Each row was made from one small tree. Brackets hold a mark, then the marks that hang from it, in alphabetical order. Every link used is in the known rows. Write each row's tree.
Known rows
{timas bibig}: [  7.0 -31.8  23.9  -2.4   3.6   2.2 -14.6  12.5 -11.4  -7.8 -33.2  15.8
 -17.8 -34.8   4.0 -26.6 -16.8]
{nodup gidufud}: [-13.9 -29.1  -1.0  -2.6   9.4 -15.7 -16.9  17.2  -7.0 -14.5 -32.9  10.2
 -19.9 -22.4  15.6 -13.2 -24.5]
{temon gidufud}: [ -1.4 -35.7 -13.8   2.1  -3.8  -7.7 -16.9   5.1   5.3  -9.7 -35.7  -8.6
 -31.6 -29.7   8.0  -2.9 -15.2]
{timas {bibig baze {gapul viru} {nodup gidufud}}}: [ 14.2  -0.2   2.4  20.1  14.7   8.1 -12.7  36.0  -9.7   0.7   2.9  36.4
  23.2  10.5   4.9 -28.9  -9.0]
{gapul {bibig baze {nodup {gidufud temon}} timas} viru}: [ -3.3 -31.7 -38.5  26.6  18.7  29.6  -5.2  41.3   2.2   8.1  17.4  33.9
  20.3  18.3 -10.2 -31.0 -19.8]
{laros gidufud}: [  2.8 -53.5  -3.3  34.0  11.4  -2.6 -12.9  -0.2   3.9 -11.1 -42.2  10.3
 -20.6 -43.4   8.6 -17.3 -18.7]
{baze {bibig gapul {nodup gidufud} timas}}: [ 46.8 -27.8  -7.5  12.6  19.8   4.7  19.5  20.0  -9.8   7.1 -30.7   7.8
  20.3   3.8  12.0 -20.2  -7.7]
{bibig baze gapul}: [  5.9 -47.9   3.0  34.4  14.8  -2.9  -5.3   4.9  -5.5  -0.7  10.3  17.9
  -8.9 -18.7  -7.6  -1.7 -10.4]
{baze bibig}: [ 19.1 -35.9  -0.5 -12.3  13.6   4.9  -0.6  11.9 -12.0  -3.5 -28.2  -6.2
 -21.7 -42.5  19.6 -17.3  -8.6]
{timas {bibig baze gapul nodup}}: [ 32.2 -27.7  17.8  34.1  14.4   6.5  -3.1  19.2 -13.2  -2.5  -2.3  27.0
  12.8   0.3 -16.7 -20.0  -4.7]
{baze {bibig {nodup gidufud}}}: [ 25.6 -19.0 -12.2  -8.4  18.5  -0.3   1.4  30.2 -12.6 -10.7 -35.1  -4.0
  -2.6 -14.9  18.1 -20.9  -7.0]
{timas {bibig baze nodup}}: [ 15.9 -33.9  11.4  21.1  13.7   4.7  -9.5  28.5 -11.0 -11.0 -10.0  20.7
  -1.4  -3.2 -18.2 -24.8  -5.1]
{gapul {bibig baze nodup}}: [ 20.1 -47.1 -17.0  22.7   9.9   3.8 -12.4  28.8  -1.1  -2.9  11.3  24.6
   2.3 -15.5 -20.3 -14.0 -18.0]
{bibig nodup timas}: [ 24.8 -71.9  -8.5  30.9  20.7  18.1   8.2  19.4   0.9  -7.4 -24.0   5.7
  -2.9  -6.7 -28.6 -12.0 -12.7]
{gidufud nodup temon}: [-19.1 -65.4 -12.4  34.5  34.6  40.6   1.2  -2.8 -21.7 -14.2 -18.9 -21.8
 -17.0 -17.9 -31.1 -30.8 -14.7]
{viru {gapul {bibig baze nodup timas}}}: [ 23.7 -58.4 -12.1  41.4   5.6  -8.7  18.0  21.9  -6.1  -3.3   1.2  13.1
  12.9 -18.2   1.1  -8.8 -13.3]
{viru {gapul bibig}}: [ 11.6 -41.2  -1.0  15.1  -6.4 -14.8   3.5   9.5  -9.6  -6.8 -16.3   6.6
 -11.1 -59.4  25.7  -7.5 -24.9]
{timas {bibig nodup}}: [ 25.4 -31.6  16.7  10.2  10.1  12.4  -7.5  24.0 -12.1 -11.8 -31.6  13.7
  -3.6 -19.0 -12.9 -26.7 -10.7]

Write each row's tree
[  5.3 -39.6 -20.1  44.0   9.4  -6.6  21.8  23.9 -13.2  -5.3  -7.1  13.6
  16.2   4.6   7.5 -16.5 -14.4] | {viru {gapul {bibig baze {nodup {gidufud temon}} timas}}}
[ 17.0 -55.9  -0.8  21.6  -4.7 -11.0  13.0   8.3  -4.4  -0.2 -19.6  10.1
  -3.4 -45.5  21.3 -10.3 -24.9] | {viru {gapul {bibig timas}}}
[  2.7 -18.6 -34.4   8.0  12.1  10.2 -24.0  47.9   4.7  -0.2  19.4  34.5
  12.3  -5.3   2.2 -23.2 -23.3] | {gapul {bibig baze {nodup gidufud}} viru}
[  5.8 -41.2 -25.5  31.2  15.1   8.7   2.3  29.1  -4.4   2.2  -2.1  28.1
  15.4  23.5 -17.8 -26.3 -19.6] | {gapul {bibig baze {nodup {gidufud temon}} timas}}
[ 22.8 -35.2 -17.2  30.2  22.4  21.1   4.0  27.8   3.1   5.9  -8.7  23.5
  22.6   8.6  -3.6 -15.7 -18.7] | {bibig {gapul viru} {nodup gidufud} timas}
[ 28.8 -39.0 -12.9  32.0  22.5  33.5  -3.0  22.4  -1.2  -0.4   6.0  13.9
   6.6 -23.9 -15.1  -8.3 -14.6] | {bibig {gapul viru} nodup}
[ 41.4 -53.2  -9.3   9.2  22.1  18.4  16.9  21.7  -6.1  -0.4 -28.3  -4.1
   0.6 -12.9  -4.0 -19.7  -2.8] | {baze {bibig nodup timas}}
[ -8.2 -50.2 -21.0  43.9  29.2  12.7   9.9  27.0  -9.6  -9.6  -9.3  13.8
   5.9  37.9 -25.9 -20.3  -6.1] | {bibig baze {nodup {gidufud temon}} timas}
[ 10.8  -6.4   8.3  34.0  17.1   8.5   2.2  21.7 -20.9  -3.6 -11.4  27.3
  17.9  23.1  -8.3 -29.0  -5.1] | {timas {bibig baze gapul {nodup {gidufud temon}}}}
[  6.0 -33.6 -33.8  16.3  13.2  13.8 -12.7  46.2  10.3   7.1  16.6  37.9
  21.2   9.2  -3.1 -27.4 -23.8] | {gapul {bibig baze {nodup gidufud} timas} viru}
[ 39.1 -20.2 -18.6   9.4  24.0  21.7  13.4  29.6  -3.0  11.4 -15.3  12.3
  23.8   0.0  19.2 -24.8  -8.6] | {baze {bibig {gapul viru} {nodup gidufud} timas}}
[ 18.2 -24.4 -10.8  17.5  -1.4 -20.5   6.1  26.0 -12.4 -12.1 -22.4   8.8
   7.1 -34.7  25.0 -10.1 -24.2] | {viru {gapul {bibig {nodup gidufud}}}}
[ 29.1 -21.7  -6.8  -2.5  17.6  23.7  -0.8  13.5  -6.9   9.9  -4.9   4.8
  -4.4 -42.8  26.8 -16.8  -8.8] | {baze {bibig {gapul viru}}}
[ 52.2 -31.7  -4.0  13.5  21.7  17.5  13.0  14.8 -13.7   1.7 -18.8  -0.6
   4.8 -25.8   3.0 -12.9  -4.4] | {baze {bibig gapul nodup}}
[ 13.8 -37.2 -31.9  17.1  12.8  25.0 -19.9  41.2   6.3   2.5  30.4  28.7
   7.3 -18.9 -13.6 -19.5 -18.3] | {gapul {bibig baze nodup} viru}
[ 20.0 -41.1 -19.0  43.0  26.9  27.0  -5.5  27.3  -2.5   1.2  30.0  20.9
  11.0  -6.5 -20.9  -5.4  -6.1] | {bibig baze {gapul viru} nodup}
[ 26.3 -50.8 -27.7  16.4  11.3  37.0  -6.6  34.0  10.2   9.3   3.8  27.3
  11.5 -19.5 -12.9 -24.9 -25.0] | {gapul {bibig nodup timas} viru}
[  2.9 -51.7 -15.9  32.6  22.3  -6.6   1.4  33.2  -1.3  -8.8 -10.3  18.9
   8.7  26.8 -17.6 -15.6 -10.1] | {bibig baze {nodup gidufud} timas}
[  7.0 -24.9 -17.4  26.8   5.0  -3.0  13.1  21.6 -18.2 -13.2 -22.7   5.1
   5.0 -24.1  16.9 -15.4 -20.0] | {viru {gapul {bibig {nodup {gidufud temon}}}}}
[ 24.0 -57.2 -18.9  52.9  27.9  32.1   6.3  26.1   5.0   9.6  25.6  25.2
  21.4  10.9 -26.4 -10.1  -6.4] | {bibig baze {gapul viru} nodup timas}
[ 33.9 -18.3   9.3  19.8  13.6  30.3  -6.3  24.7  -8.1   2.3  -9.0  25.4
  13.0 -19.5  -6.3 -26.0 -12.0] | {timas {bibig {gapul viru} nodup}}
[ 30.9 -43.1  -5.2  35.5  18.2   2.7  11.6  17.2  -3.0   0.7 -26.3  19.6
  18.2  12.3 -11.4 -11.3 -18.1] | {bibig gapul {nodup gidufud} timas}
[ 26.4 -63.0 -17.5  31.2  11.0   8.6  -1.4  27.4   4.6   4.5   8.8  27.8
  10.8   0.7 -26.1 -16.8 -17.9] | {gapul {bibig baze nodup timas}}
